What can hang from each mark:
D: J
E: M S V
A: D
B: A J
F: E
S: R
M: G
J: B E R
R: J M

Known rows, with every way that one mark hangs from another:
B{A{D} J{R}}: [ 0.44  1.48  2.83 -0.39  4.12 -0.43 -1.21 -3.15 -1.37  1.39  0.57 -0.79
 -0.20 -0.22  1.14 -1.53 -2.78  0.32  0.62 -2.42]
A{D{J{B E}}}: [-1.03  0.52  1.04  2.53  2.34  2.11 -0.70 -3.36  1.69  4.15  0.75 -1.20
 -0.35 -2.70  0.86 -0.86 -4.07  1.34  1.06 -2.09]
B{A J{E R}}: [-1.08  1.35  3.23 -0.27  3.82 -0.36 -0.08 -2.20 -0.33  0.64 -0.10 -2.13
 -0.09 -0.66 -0.43 -0.11 -3.16  0.75  0.14 -3.16]
J{B{A} E{S} R{M{G}}}: [-0.28  1.54  3.15  1.00  0.80 -1.22 -0.53 -2.35  0.11 -0.17 -0.43 -3.45
 -0.12  0.55  1.49 -0.97 -5.14 -1.63 -0.55 -3.10]
R{J{B E{S V}} M{G}}: [ 1.13  2.45  2.41  1.38  0.55 -2.86 -0.40 -1.85 -1.90  1.74 -0.31 -2.85
 -2.10 -0.23  0.97 -2.18 -3.18 -0.55  0.24 -2.83]
E{M{G} S{R{J{B}}} V}: [ 2.24  2.22  2.90  0.22  2.55 -2.01 -0.76 -0.97 -2.11  1.20  1.15 -1.76
 -3.30 -0.83  1.49 -1.56 -1.43  0.73  0.46 -2.31]
D{J{B E R}}: [-3.13  1.06  2.27  1.63  2.55  2.65  0.59 -2.67  1.56  2.16  0.76 -1.92
 -0.29 -2.19  0.29  0.45 -3.83  0.88 -0.67 -2.66]
S{R{J{B{A{D}}} M{G}}}: [ 1.75  0.33  3.66  1.02  0.49 -1.58 -2.81 -4.54 -0.45  3.19  0.18 -2.09
 -1.44  1.07  2.14 -2.58 -3.36  1.04 -0.24 -0.31]
S{R}: [-0.81  2.02  3.01 -0.41  5.48  1.47 -3.30 -2.55 -0.94  1.60  0.87 -1.61
 -2.47 -1.80  1.28  0.24 -0.95  1.30  0.27  0.32]
A{D{J{B E{S V} R{M}}}}: [ 0.08  1.83  1.20  2.18  1.07 -0.07  1.41 -3.54 -1.04  2.81  0.93 -2.54
  0.45 -0.39  1.39 -2.37 -4.22 -1.47  0.02 -3.75]
R{J M}: [-0.07  3.55  3.26  0.10  2.55 -0.64 -2.71 -3.76 -2.12  2.30  0.00 -1.25
 -2.75 -0.18  1.44 -1.60 -0.87 -0.23  0.39  0.51]
D{J{B{A} E{V} R}}: [-1.55 -0.07  2.09  1.09  2.22  0.65  1.67 -1.80  0.48  1.69  0.57 -2.48
 -0.05 -1.32  0.09 -0.25 -4.70  0.49 -0.40 -4.21]
S{R{J{B{A} E{M{G} V}}}}: [ 1.51  0.15  3.09  1.21  1.37 -2.16  0.08 -1.10  0.19  2.25  0.39 -3.23
 -1.88 -0.46 -0.05 -1.22 -3.28  2.03  0.72 -2.62]
B{A J}: [ 0.71  1.53  3.11 -1.21  4.50 -0.96 -1.95 -2.31 -1.52  0.61 -0.18 -0.71
 -1.80 -0.87  1.06 -0.36 -2.05  1.04  1.17 -2.14]
F{E{S{R{J{B} M{G}}} V}}: [ 1.80  1.99  3.94  0.21  0.97 -2.82 -0.94 -1.79 -2.20  0.80  0.90 -3.28
 -3.59  0.47  2.45 -2.19 -2.58 -0.57 -0.08 -1.23]
F{E{M S}}: [ 1.06  3.89  2.51 -0.03  4.01 -0.23 -1.44 -0.54 -0.91 -0.23  1.41 -1.62
 -3.31 -1.80  2.28 -0.91 -1.85 -1.74  2.64 -0.76]
B{A J{E{M{G} S V} R}}: [ 2.24  2.21  2.69 -0.07  2.84 -3.52  1.20  0.32 -1.21 -0.28  0.24 -2.06
 -0.99  0.28  0.22 -1.61 -2.81 -0.18  1.26 -4.72]
J{B}: [-1.31  1.85  2.20  0.44  4.21  1.59 -2.06 -2.39 -0.77  1.27  0.44 -1.77
 -1.79 -2.47  1.73  0.46 -2.90  0.37  0.75 -1.39]
E{S{R} V}: [ 0.86  2.51  2.35 -0.97  5.65 -0.34 -2.18 -1.40 -3.20  0.55  1.07 -1.75
 -2.85 -1.64  1.38 -0.68 -0.86  0.03  0.41 -1.54]

Rows:
[ 2.64  3.01  3.59 -0.10  2.78 -2.79 -1.02  0.25 -1.61  0.73  1.67 -1.83
 -4.63 -0.47  1.58 -2.26 -0.73  0.09  1.36 -0.70]
F{E{M{G} S{R{J}} V}}
[-0.18  1.04  2.52  0.57  3.51 -0.34 -0.32 -3.00 -0.19  1.98  0.30 -1.80
  0.64 -0.54 -0.07 -1.37 -3.64  0.69  0.72 -3.00]
B{A{D} J{E R}}
[ 0.95  0.55  3.28  0.67  1.27 -1.33 -1.91 -2.86  0.22  0.64 -0.36 -3.59
 -1.02  0.31  1.56 -0.79 -4.41 -0.09 -0.18 -2.13]
J{B{A} E{S{R{M{G}}}}}
[-0.47  1.77  3.60 -1.27  4.40 -0.39 -0.90 -2.38 -1.48  0.05  0.17 -1.13
 -0.94 -0.29  0.83 -0.26 -2.24  0.44  0.02 -2.56]
B{A J{R}}
[ 1.67  3.20  3.75 -0.63  2.52 -2.36 -1.31 -2.37 -3.46  0.93  1.14 -2.84
 -3.74  0.32  1.81 -2.39 -1.06 -1.17  0.35 -0.34]
F{E{S{R{J M}} V}}
[ 1.46  3.21  2.40  0.37  3.45 -2.62  1.20  0.42 -1.36  0.31  0.59 -1.90
 -1.36 -0.49  0.28 -1.37 -1.85  0.09  1.28 -4.09]
B{J{E{M{G} S V} R}}
[ 1.76  2.14  3.19 -0.24  1.90 -4.03  0.43 -1.33 -2.08 -0.15 -0.51 -2.69
 -0.66  1.56  0.76 -2.03 -3.22 -0.88  0.10 -4.10]
B{A J{E{S V} R{M{G}}}}
[-0.28  0.57  2.59  2.33  0.51 -0.60 -0.92 -3.27  1.19  2.27 -0.11 -3.44
  0.86  0.58  1.59 -1.77 -5.63 -0.59  0.10 -2.01]
J{B{A{D}} E R{M{G}}}
[-0.63  1.46  1.14  2.06  3.16  1.64 -1.58 -2.97  1.35  4.26  0.77 -0.45
 -0.97 -2.39  0.49 -1.41 -2.66  1.33  1.32 -1.02]
A{D{J{E}}}
[ 1.70  2.91  3.49  0.00  3.67 -0.80 -2.35 -0.11  0.22  0.02  1.57 -1.89
 -3.84 -1.03  2.43 -0.95 -1.43 -0.12  1.70  0.06]
F{E{M{G} S{R}}}
[-0.10  0.44  1.97  1.55  1.64  0.96  0.39 -2.29  2.10  2.30  0.36 -1.76
 -0.75 -1.79  0.64 -0.06 -4.18  0.94  1.65 -2.92]
D{J{B{A} E{M}}}
[ 2.99  1.25  3.24 -0.21  1.95 -2.86 -0.72 -1.03 -1.99  0.57  0.77 -1.94
 -2.93 -0.10  1.43 -1.84 -2.42  0.51  0.53 -2.92]
E{M{G} S{R{J{B{A}}}} V}
[ 1.29  2.92  3.45 -0.32  3.30 -1.01 -3.73 -2.56 -1.45  0.79  0.30 -1.70
 -2.86  0.20  2.53 -1.17 -1.08 -0.16 -0.07  0.25]
E{S{R{M{G}}}}
[ 2.43  1.54  2.93 -0.58  2.69 -1.88 -0.15 -2.07 -2.97  0.60  1.01 -2.20
 -2.44 -0.56  1.10 -1.49 -2.31 -0.09  0.70 -3.14]
E{M S{R{J{B{A}}}} V}
[ 2.51  2.78  3.07 -0.15  3.93 -1.98 -1.32  0.78 -1.04  0.11  1.72 -2.35
 -4.00 -0.93  2.30 -1.40 -1.32 -0.29  1.95 -0.82]
F{E{M{G} S{R} V}}
[-2.50  1.49  2.59  0.68  3.19  2.56 -0.19 -2.83  0.41  1.61  1.07 -0.92
 -1.14 -1.86  1.55  0.31 -2.94  0.51 -0.82 -2.10]
D{J{B R}}
